Known rows, with every step that occurs:
dedet, nozugu, pelen, zeso, pumug: [ -9   5  16  -8  -9  38  30  -9  18 -13  25 -10  -7  13   1 -10  10  -4
   0 -40  15  -5  34  -3  -2  -8   8   2   9  -7  30   2 -12]
dedet, nozugu, pelen, refol: [-10   7  20  12  -8  21  21 -16  19 -13  15 -12 -18  11   8 -35   9  -4
  -2 -42   6  -3  31  -8 -20  14 -19  11 -11  -4  31   8  -6]
refol, pumug, pebubo, pelen: [-24   7  -2 -11 -26  15  11 -22 -12  -8  20   6 -17  20   2 -19  10  -1
  20 -12  13   8  32 -17 -27   7  -2  -6  -3  -2  22 -10   2]
refol, pumug, zeso: [-12   0  -3   4 -21  11   8 -11  12 -11  12  12 -12  11  -4  -9  10  -7
   5 -16   8  -4  27  -7 -10  14 -16  -5  -2 -10  22   3  10]
zeso, pelen, pebubo: [-14   6   1  -1 -16  30  11 -13  -4  -8  13 -16 -19  18  -7 -25   8   9
 -11 -10  -7   4  25  -7 -28  12  -5   4 -15  -1  22  13   0]
pebubo, pelen, refol, pumug, nozugu: [ -6  -3  -8   6 -26  17  13 -31 -16 -17  19  13 -19  36  20 -10  13   2
  20 -20   9  14  25 -17 -23  12 -18  -2  -2  -7  25  -8 -10]
nozugu, pumug, pebubo, pelen: [-24  -3   2 -15 -22  40  26 -21 -25  -8  22  16 -13  23   3 -37  11  -1
 -12 -15  15   8  32 -12 -34  10   0  -2 -21  15  24 -11   0]
zeso, pelen: [ -9   9   6 -12  -9  21  12 -13  10 -10  12 -18 -22  12 -11 -21  10  16
  -2 -21  -4   3  25  -8 -29  13  -8   7 -15   5  18  10   6]
pebubo, pelen, refol: [-10   0  -2   5 -18  14  12 -24   3 -17   7  16 -23  27  13 -21   7   6
   8 -30   6  10  29 -17 -30  15 -15   7 -11   9  28  -1  -7]
refol, pumug, pebubo, pelen, zeso: [-22   5  -6 -14 -31  14  17 -23 -13 -12  20  12 -13  29  17 -19   9  -8
  20 -17   7   7  35 -14 -19 -12  14  -5  -6  -4  27  -9  -2]
pumug, pebubo: [-20  11   0 -10 -19  16  13  -3 -19  -8   7  -2  -3  12  -4 -27  11  -3
  -2 -15   3   3  29 -16 -22   8  -8   1 -22   5  19   5  14]
pelen, refol, pumug: [-13   2   0  13 -19   6   6 -21  13 -16   6  10  -4  18  14  -8   8  -6
  21 -24  -4  10  22 -13 -16   8  -9   5 -14 -16  22  14  -3]
zeso, pelen, refol, pumug: [-12   6   2   7 -19  13   9 -26  17 -15  11  -6 -16  16  10 -12   8   9
  20 -24  -7   9  21  -8 -25  16 -12   8 -18 -16  21  18  -5]
pelen, zeso, pumug: [ -9   1  -3 -10 -16  27  20  -4   3 -14  10   9   4  20   4   5  10  -2
   6 -27   5   5  27  -8  -2 -11  13   2  -4  -3  23  10  -5]
pelen, refol, pumug, voguk: [-19   3  -9  14 -16   8   6 -11  37 -22   6  12   2  14  15 -11   0  -1
  10 -21   3   1  22 -17 -19  14 -17   5 -17 -12  20  12  -1]
refol, pumug, zeso, pelen, pebubo: [-16   3  -5   9 -27  26   9 -16   3  -9  19  -3 -20  13  -3 -15   8  -1
  -4  -4   2  -4  26  -4 -18  22 -17  -5  -5 -16  24   7   3]
pelen, zeso: [ -9   4   0 -11 -15  13  15  -9   5 -14   5   4  -4  23   6 -17   8  -4
  -2 -26  -6   3  27 -11 -12 -13  12   4 -15   5  26   8   3]
pelen, pebubo: [-16   2  -1   4 -17  23   8  -8  -9  -8   7  -1  -5  17  -4 -22   7  -6
 -10  -9  -3   5  26 -13 -18   5   0  -2 -11  -1  22   9   1]
dedet, nozugu: [-16   3  18 -10  -7  22  14 -13  25  -6   3  -9 -11   7 -10 -28  11   3
  -3 -36  -4   3  29 -13 -19   3 -10   0  -7   3  25   4   4]
voguk, pumug, pebubo: [-27  10   1 -15 -28  -2  10  -3 -20  -9  11   6   9  20  -1 -10  15 -14
   7 -17   8   5  27 -17 -21  12 -15   3 -24   1  20   4  13]
pumug, pebubo, pelen: [-21   7  -2 -14 -21  20  15 -14 -20  -8  14   6 -19  21  -2 -29  11   4
   2 -16  12   7  34 -19 -31  11  -8  -1 -10  14  24 -10   7]
voguk, pumug: [-17   4   4 -12 -20  -4   6  -7   5 -11  10   5   3  20  -3  -2  14  -9
   8 -22   6   5  24 -14 -17   9 -11   5 -13   3  21   6   5]
dedet, nozugu, pumug: [-17  -7  22 -10  -9  44  24 -20  19  -6   9   0  -5   9  -5 -36  11  -3
 -18 -34  -2   5  27  -8 -21   1  -2  -1 -16   5  25   2  -3]
pumug, nozugu: [ -3   3  -3 -10 -14  23  15  -8 -22 -10  12  -7  -7  23  -4 -17  17   3
  -6 -16   2   7  24 -15 -17   7 -13  -2 -12   5  20   0   8]
refol, pumug: [-15   4   4  -2 -15  11   6 -15  15 -10  12  -1  -6  13  -4 -10  10  -4
  16 -17   0   8  24 -10 -15   1   2  -2  -5 -11  19   8   3]
nozugu, pumug, pebubo: [-22   1   4 -11 -19  35  25  -9 -25  -6  14   9   4  14  -1 -34  12  -9
 -16 -13   5   5  27 -12 -24   6   1   0 -33   5  20   4   7]
pumug, voguk: [-17   6  -6  -4  -7  17  10   3  31 -17   6   0  -4  11  -6 -20   2   5
 -11 -17   7  -4  26 -16 -22  11 -14   3 -13   9  17   5   9]
dedet, nozugu, pumug, zeso, pelen, pebubo: [-19  -8  13   3 -20  59  29 -20   7  -5  17  -2 -19  10  -4 -42  10   0
 -37 -21   1  -7  29   0 -26  23 -19  -4 -17  -2  32   1  -5]
pelen, zeso, pumug, nozugu, dedet: [-11  -6  -8  -3 -25  27  46  -4 -24 -15   9  -3  12  29   2   2  16  12
   0 -22  14   2  26 -14  -2 -16  -1   0  -6  -6  23   6  -3]
pelen, pebubo, pumug, refol: [-23  -2  -9   6 -16  36   9  -9  -8 -19   9  21   7   9   3 -30   8  -5
 -24 -11  -1  -2  22 -20 -31   6   8 -10 -23 -17  26   5  -1]
pebubo, pumug: [-12   0  -1  -4  -6  28   6  -5   4 -12  15   0  -2  15  -1 -21   9   2
 -11 -25   2   7  21 -19 -17   4  -3  -5 -18 -10  25   0  -1]

Rows:
[ -3  -4 -12 -17 -23  39  27 -15 -26 -16  23  13 -10  38   9   6  14   6
   7 -23  18  11  31 -12  -8  -6   4  -5   8   6  26 -12 -12] : pebubo, pelen, zeso, pumug, nozugu
[-21   4 -14   4 -10  43   9   0  18 -17  21 -12  -6  15   2 -29  -2  11
 -30 -10   4  -3  22 -18 -29  18 -12  -4 -22 -12  25   3  -7] : zeso, pelen, pebubo, pumug, voguk
[ -7   6  -2  -5 -14  21  14  -8   8 -11  13  -4 -27  11 -10 -21  11  12
 -13 -19   4  -6  28  -5 -25  27 -27   4 -12   6  22   6  14] : pumug, zeso, pelen
[ -8   1  -6  -2 -12  33  11  -5   6 -12  21  -2 -19  13  -4 -24  11  12
 -20 -25   7  -5  24 -12 -23  25 -25  -5 -18  -9  28  -1   5] : pebubo, pumug, zeso, pelen
[-15   6  19   6  -9  35  19 -11   6  -6  22 -22 -17  10  -6 -38   8 -10
 -16 -23   6  -5  33  -6 -18   7  -4   1   1  -5  30   3  -7] : dedet, nozugu, pelen, pebubo
[-14   3 -13  -7 -13  28  19   6  28 -22  11  12   9  18   6   5   2   3
  -4 -23  13  -3  28 -11  -4  -5   3   1  -5   1  21   7  -4] : pelen, zeso, pumug, voguk
[-26  -6  14  -2 -23  43  31 -30  -8 -11  12  19 -12  20  18 -46  10  -2
 -10 -37  10   9  35 -15 -34  15 -15   2 -25   7  33  -8 -10] : dedet, nozugu, pumug, pebubo, pelen, refol
[ -2   7   2  -2 -14  23  16 -14 -17 -13  36 -20 -12  22  -1 -14  16  -8
   9 -10  14   1  25  -8 -13   7  -7  -1   2 -14  19  -2   0] : refol, pumug, nozugu, pelen
[ -3   3  -6   7 -19  47  24  -2 -41 -10  35 -12  -3  24  -5  -4  14  -6
 -11  -3  24   1  27  -7  -6  15  -7  -3   7 -11  21   1 -10] : zeso, pumug, nozugu, pelen, pebubo
[-19  -5   1  -8 -13  35  25 -16   4 -19   8  28   3   6  -4 -31  13  -2
 -18 -16  -1  -2  24  -8 -36   7  11   1 -27   6  18   8   6] : nozugu, pumug, refol
[-21  12  -1   3 -26  13  13 -22  -7 -13  11  -6 -10  14  14 -22   9   4
  19 -18  -3   8  25 -13 -30  19 -15   7 -28 -17  21  16   2] : zeso, pelen, refol, pumug, pebubo
[ -6   4  -4  11 -20  16  15 -14   7 -16   7   7 -24  16   7 -21  10  11
  -9 -27   1  -5  26  -7 -25  33 -37  11 -22   1  27  12   6] : pumug, zeso, pelen, refol
[ -8   7   2   4 -14  17  13 -18   9 -15   5  -7 -19  18   7 -23   9  13
   2 -28  -7   7  23 -11 -29  20 -19  12 -25  -1  23  17   0] : zeso, pelen, refol
[-19   6  -5   1 -26  14  16 -19 -22 -14   7  17 -17  25  16 -29   9   2
   7 -24   9   9  33 -22 -33  17 -19   5 -21   8  28  -3   0] : pumug, pebubo, pelen, refol
[-21   5  -6   0 -12  12   5  -5  39 -17  12   1  -1   9  -2  -9   1   1
   6 -13   6  -1  24 -14 -18   6  -7  -2  -5  -7  17   6   5] : refol, pumug, voguk
[-18  -9 -10  14 -24  36  32  -5 -38 -10  13 -12   9  28   1 -30  12   6
 -25  -9   8   3  21 -26 -17  -1 -13  -9 -20 -19  26  -1  -3] : pelen, pebubo, pumug, nozugu, dedet
[-16  -9  -6  15 -33  10  35 -32 -13 -18  11   3 -14  35  16 -16  13  14
  18 -21  16   9  27 -21 -26   6 -23   2  -5  -9  25  -4  -6] : pebubo, pelen, refol, pumug, nozugu, dedet
[-19   2 -11  -1  -3  29   6   5  29 -19  15   3   3  13   1 -22   1   6
 -21 -22   9  -3  21 -22 -20  10 -12  -5 -19  -6  23  -2   0] : pebubo, pumug, voguk
[-11  -9 -11  -7 -28  30  49 -15 -25 -16  15   5  -5  39   5  -1  15  18
   4 -24  24   4  32 -16 -10 -12  -2  -2   6   4  26  -9  -9] : pebubo, pelen, zeso, pumug, nozugu, dedet
[-10   0  -4 -14 -18  18  16 -19   4 -16  12  11 -22  31  10 -19   7   2
   3 -28   3   6  33 -11 -21 -10  12   2  -3  13  29  -8  -5] : pebubo, pelen, zeso
[-15   3  -2   2 -12  41   8 -11  -7 -10  21 -15 -11  18   0 -30   6   8
 -21 -14  -4   6  21 -14 -25  11  -2  -5 -21 -16  27   5  -8] : zeso, pelen, pebubo, pumug
[-16  -5  -8   8 -23  42  34 -10 -34 -10  19 -27  -4  28  -2 -33  13  20
 -26  -9   5   1  20 -20 -27   7 -17  -6 -23 -18  26   2  -4] : zeso, pelen, pebubo, pumug, nozugu, dedet
[-12  -3  -1   1 -20  15  37  -7 -20 -10   4 -15  -2  23  -9 -22  16  15
  -8 -15   8   0  25 -19 -20   1 -19   2 -14   3  20   4  11] : pumug, nozugu, dedet
[-12  -1  -2  13 -28  12  36 -26 -11 -16   9 -19  -9  26   9 -16  15  21
  12 -20   2   5  21 -15 -27  11 -27   7 -20 -18  21  13  -1] : zeso, pelen, refol, pumug, nozugu, dedet
[-20   0 -12  11 -20  12   7 -21  37 -25  14  20 -16  23  20 -13  -1   5
  15 -22  12   5  28 -19 -28  17 -18   3  -4  -3  24  -3  -9] : pebubo, pelen, refol, pumug, voguk
[-10  -8   0   0 -18  36  23  -8  -1 -10  14  21  -7  13  -3 -25  11  -7
 -26 -18   9  -4  26  -5 -17  18 -14   0 -19   7  24   0   7] : nozugu, pumug, zeso
[-15  -4  -1   3 -24  12  33 -16 -11 -10   9 -13   1  22  -6 -13  16   9
  10 -12   8   3  23 -17 -15  -3 -13  -2  -6 -13  18   4   7] : refol, pumug, nozugu, dedet
[-10   5  -1  -2 -20  17  12 -16  17 -11  20  -4 -24  13  -6 -12  11   7
   6 -16   5  -4  25  -2 -20  22 -20  -1  -4 -11  21   6   9] : refol, pumug, zeso, pelen
[-23  -5  13  -7  -5  45  25  -9  45 -13   9   3   1   6  -4 -35   3   2
 -27 -31   6  -5  28 -12 -24   7  -9  -1 -18   8  23  -1  -2] : dedet, nozugu, pumug, voguk
[-15   1  -7 -11 -19  27  23  -7   4 -24   5  30   9  10   3   0  11  -1
   2 -25   5  -2  28  -9 -16  -8  19   0 -10  -4  20  13  -1] : pelen, zeso, pumug, refol
[-22   8  -1 -10 -20  28  19  -1 -22  -7  11   6   6   9  -8  -4  13   0
   5 -16  15   6  29 -14 -12  11  -8  -2 -10  -4  17   7   6] : zeso, pumug, pebubo
[-16  -2  -5   7 -15  36   5  -5 -11  -9  15   2   1  19   3 -26   6  -7
 -21 -13   0   6  21 -19 -17   3   2  -9 -17 -16  27   3  -7] : pelen, pebubo, pumug
